What can hang from each mark:
Q723: Q973
Q107: Q288 Q319
Q503: Q652
Q973: Q666 Q723
Q319: Q98 Q107 Q652
Q288: Q107 Q453 Q723
Q98: Q319
Q652: Q503

Each row was made from one small tree. The marks that hang from a mark follow it in brackets, in the order of their numbers. Every link used is in the known rows. Write each row's tree.
Known rows:
Q503[Q652]: [  8 -17  11 -16  -1  -7   0  -1   3   4   6  -2  -6 -13  -2  -3  10  -8
  -2  -1  10 -10]
Q98[Q319[Q107[Q288]]]: [-19 -29  19  15  -9  10 -11  30  -7  -5   8  -3 -18 -26 -19  12  10  -3
  29  -8  24   3]
Q288[Q453]: [ -3   9   8 -13  12  -5  -1   4 -10   5  -2   9 -12   2  13  -1   6  -4
   5 -10  -5  -3]
Q288[Q107 Q453 Q723]: [ -5  21   6 -19  23   2  -1  -2 -23  12  -6   7 -36   4  25  10  13   1
  24 -24   0  -6]
Q107[Q319[Q652[Q503]]]: [ 16 -18   9  -8 -11   2   1  -6   8 -11  21 -21  19 -20  14  -2  -6  -1
  -3  -1  15   0]
Q107[Q288[Q723]]: [-17  -5  11 -14   6  10  -7   2 -10  -1 -12   2 -11  -7   7  10   4  -2
  30 -10   2   5]
Q107[Q288[Q723] Q319[Q98]]: [-22  -8  15  -4   9  14  -4   2 -12 -14 -22   3   1 -31  12  10 -12   8
  34 -29   3  20]
Q723[Q973[Q666]]: [-22  -9  -8 -10  -4   8 -13  -1  -9   0  19   6   1 -15 -19  -4   5  -2
  14  23  19   6]
Q107[Q319[Q98]]: [ -5  -1   4   8   3   4   1   2  -2 -13  -7   1  11 -22   5  -1 -14  10
   7 -20   2  14]
Q973[Q723]: [  6  10   2   0   6  -5   0  -1   0   7   9   8  -8  -5  -9  -6   7   9
  10 -10   6  -1]
Q319[Q98 Q107 Q652]: [-18 -31  37  14  15 -13   3   9   0 -23   7  -3  -5 -38  17 -22  10  -1
  -2   2  18  -9]
Q98[Q319[Q652]]: [ -2 -19  12   3  -4   1 -10   2  -3  -2  19  -6 -14  -2   6  -5   5  -6
   8   4   7 -10]
Q98[Q319[Q107[Q288] Q652[Q503]]]: [ -3 -43  32   6 -16  13 -13  25   2 -20  30 -21 -12 -31  -8   1  10  -5
  20   1  37 -11]
Q107[Q288[Q453] Q319]: [-17  -1  14 -16   3   5  -1   8  -8   0 -10   3   0 -18   5  17  -8  -9
  29 -29   4  12]
Q973[Q666]: [-17  -9  -1   0   5   7   3  -1  -5  -4   3  -2   3  -2  -2  -9   8  11
  15  11  11   1]
Q319[Q98 Q107[Q288] Q652[Q503]]: [-12 -39  41   9   0  10  -4  18  10 -42  15 -15   1 -43   2 -16   2   2
  10  -3  34  -8]
Q652[Q503]: [ 21   2  -5  -4 -10  12  -2   4   5  -9  12 -11   7  -1  -5   1  -4   8
  -9   3   9  -1]
Q98[Q319]: [  3  -3  -4   6  -8   8 -11  10  -8   5   9   0 -14   3  -8   7   2   2
   9  -5   0   2]
Q98[Q319[Q652[Q503]]]: [ 18 -18   5  -2 -15  12 -14   5   2 -12  32 -17  -8  -2   2  -5   2   1
  -1   8  15 -12]
Q107[Q288 Q319[Q98 Q652]]: [-26 -28  31   4   4   7   0  -3   4 -27  -4  -5  10 -33  11  -2 -17  -8
  25 -21  14   6]
Q107[Q288[Q453 Q723] Q319[Q98]]: [-27   3  23 -18  20   8  -5   5 -21 -10 -23   9 -12 -28  25  10  -3   5
  37 -37  -2  15]
Q723[Q973]: [ -5   0  -6 -10  -9  -1 -17   0  -2   7  16   8  -1 -12 -19   5  -3 -14
  -1  11   6   6]
Q107[Q319]: [  1  -2  -3  -1  -3  -3   3  -1  -1   4  -2  -4  14 -14   5   8  -6   1
   7 -12   2  13]

Which tree is each row?
[-10 -20  20   6   7  -3   1  -8   2 -20   2  -4  10 -28  21 -11 -10   0
   5 -12   6   4]
Q107[Q319[Q98 Q652]]
[ 13 -34  19   7 -12   2 -10  21  -1 -11  36 -19  -9 -27   2  -7  17   2
  -2  10  28 -12]
Q98[Q319[Q107 Q652[Q503]]]
[-10  21  -1 -30  13   3 -15  -4 -26  17  10  14 -36 -11   5  14   8 -15
  24 -13   6  -3]
Q288[Q107 Q453 Q723[Q973]]
[ 18 -10   5  -1  -9  10   6  -8   8 -11  23 -25   8 -18  10   6 -11  -1
   9 -16  29  -5]
Q288[Q107[Q319[Q652[Q503]]]]
[ -7   9   2   4  14   9   5  -6 -16  -6 -11   1 -11 -23  19   9  -8  13
  26 -36   8  12]
Q288[Q107[Q319[Q98]] Q723]
[-30 -27  49 -24  26 -14  -6  13 -18  -2  -1   2 -26 -33  34  -5  28 -14
  31 -10  15 -10]
Q319[Q107[Q288[Q453 Q723]] Q652]
[ -9  11  -5 -16   1   5 -13  -7 -15  13  11   6 -24 -14  -6  16   2  -9
  22  -5  12   2]
Q288[Q107 Q723[Q973]]
[ 10  -8  12   8  -2  16   5  -7   8 -28  18 -19   5 -27  10  -4 -17   8
   8 -24  29  -4]
Q288[Q107[Q319[Q98 Q652[Q503]]]]
[-24   2 -10 -15   7  14 -10  -7 -21   7  15   4 -21 -15  -8   7  11   1
  36   7  24   1]
Q288[Q107 Q723[Q973[Q666]]]
[ -7 -31  43 -14   6  -1  -6  21   0 -19  17 -13  -9 -32  11  -6  14 -10
  15  -4  28 -15]
Q319[Q107[Q288[Q453]] Q652[Q503]]
[ -8 -35  27  11  -1 -10  -7  17  -6  -2  23  -7 -17 -26   7  -7  19  -7
   8   6  21 -10]
Q98[Q319[Q107 Q652]]
[-24 -45  36  10  -4   2 -12  22  -4 -12  17  -7 -18 -31  -6   2  14 -13
  28  -2  27  -9]
Q98[Q319[Q107[Q288] Q652]]
[-29 -32  47 -11  17 -13  -1  16  -6  -9   6  -1 -16 -31  16  -5  17 -20
  23  -8  21 -13]
Q319[Q107[Q288[Q453]] Q652]
[-20   4  18 -27  17   6  -8   6 -20   2 -16   9 -23  -6  19   9  10  -5
  33 -19  -3   2]
Q107[Q288[Q453 Q723]]
[ -9  17   8   2  17   7   5   2 -10  -9  -7   4 -14 -18  12   8 -10   5
  23 -43  10   6]
Q288[Q107[Q319[Q98]] Q453]
[  8 -15  16   1   1  10  -5  -3   8 -31  15 -12   5 -14  12 -19  -8   8
 -11   1  14 -10]
Q319[Q98 Q652[Q503]]
[-30 -12  28 -29  12  -6 -20  20 -25   8   4  16 -28 -44  -1  13  21 -19
  34  -3  15   7]
Q319[Q107[Q288[Q453 Q723[Q973]]]]
[ -5   6   2  15   4  13   7  -2  -2 -13  -4  -3  -2 -20   0   9 -17   9
  18 -33  15   9]
Q288[Q107[Q319[Q98]]]
[-19   1  16 -29  13   2  -4   5 -21   7 -16   6 -10 -19  24  17   2  -6
  39 -30   0  14]
Q107[Q288[Q453 Q723] Q319]
[ -3  18   3 -20  19   0   6  -5 -24  15  -8   6 -21 -11  29  18   5   1
  33 -36   4   7]
Q288[Q107[Q319] Q453 Q723]
[-28 -18  37 -10  15   2  -2   2  -5 -23  -7   3  -4 -30  20  -4 -10 -10
  29 -31  10   3]
Q107[Q288[Q453] Q319[Q98 Q652]]
[-20 -27  21   0   2   7 -14  26 -21   2   0   1 -27 -28  -1  14  19   2
  36 -10  17   5]
Q98[Q319[Q107[Q288[Q723]]]]
[-26 -34  42  -3   8  -4 -13  26 -11  -7  14  -1 -31 -28   7  -1  20 -18
  31 -12  23 -11]
Q98[Q319[Q107[Q288[Q453]] Q652]]
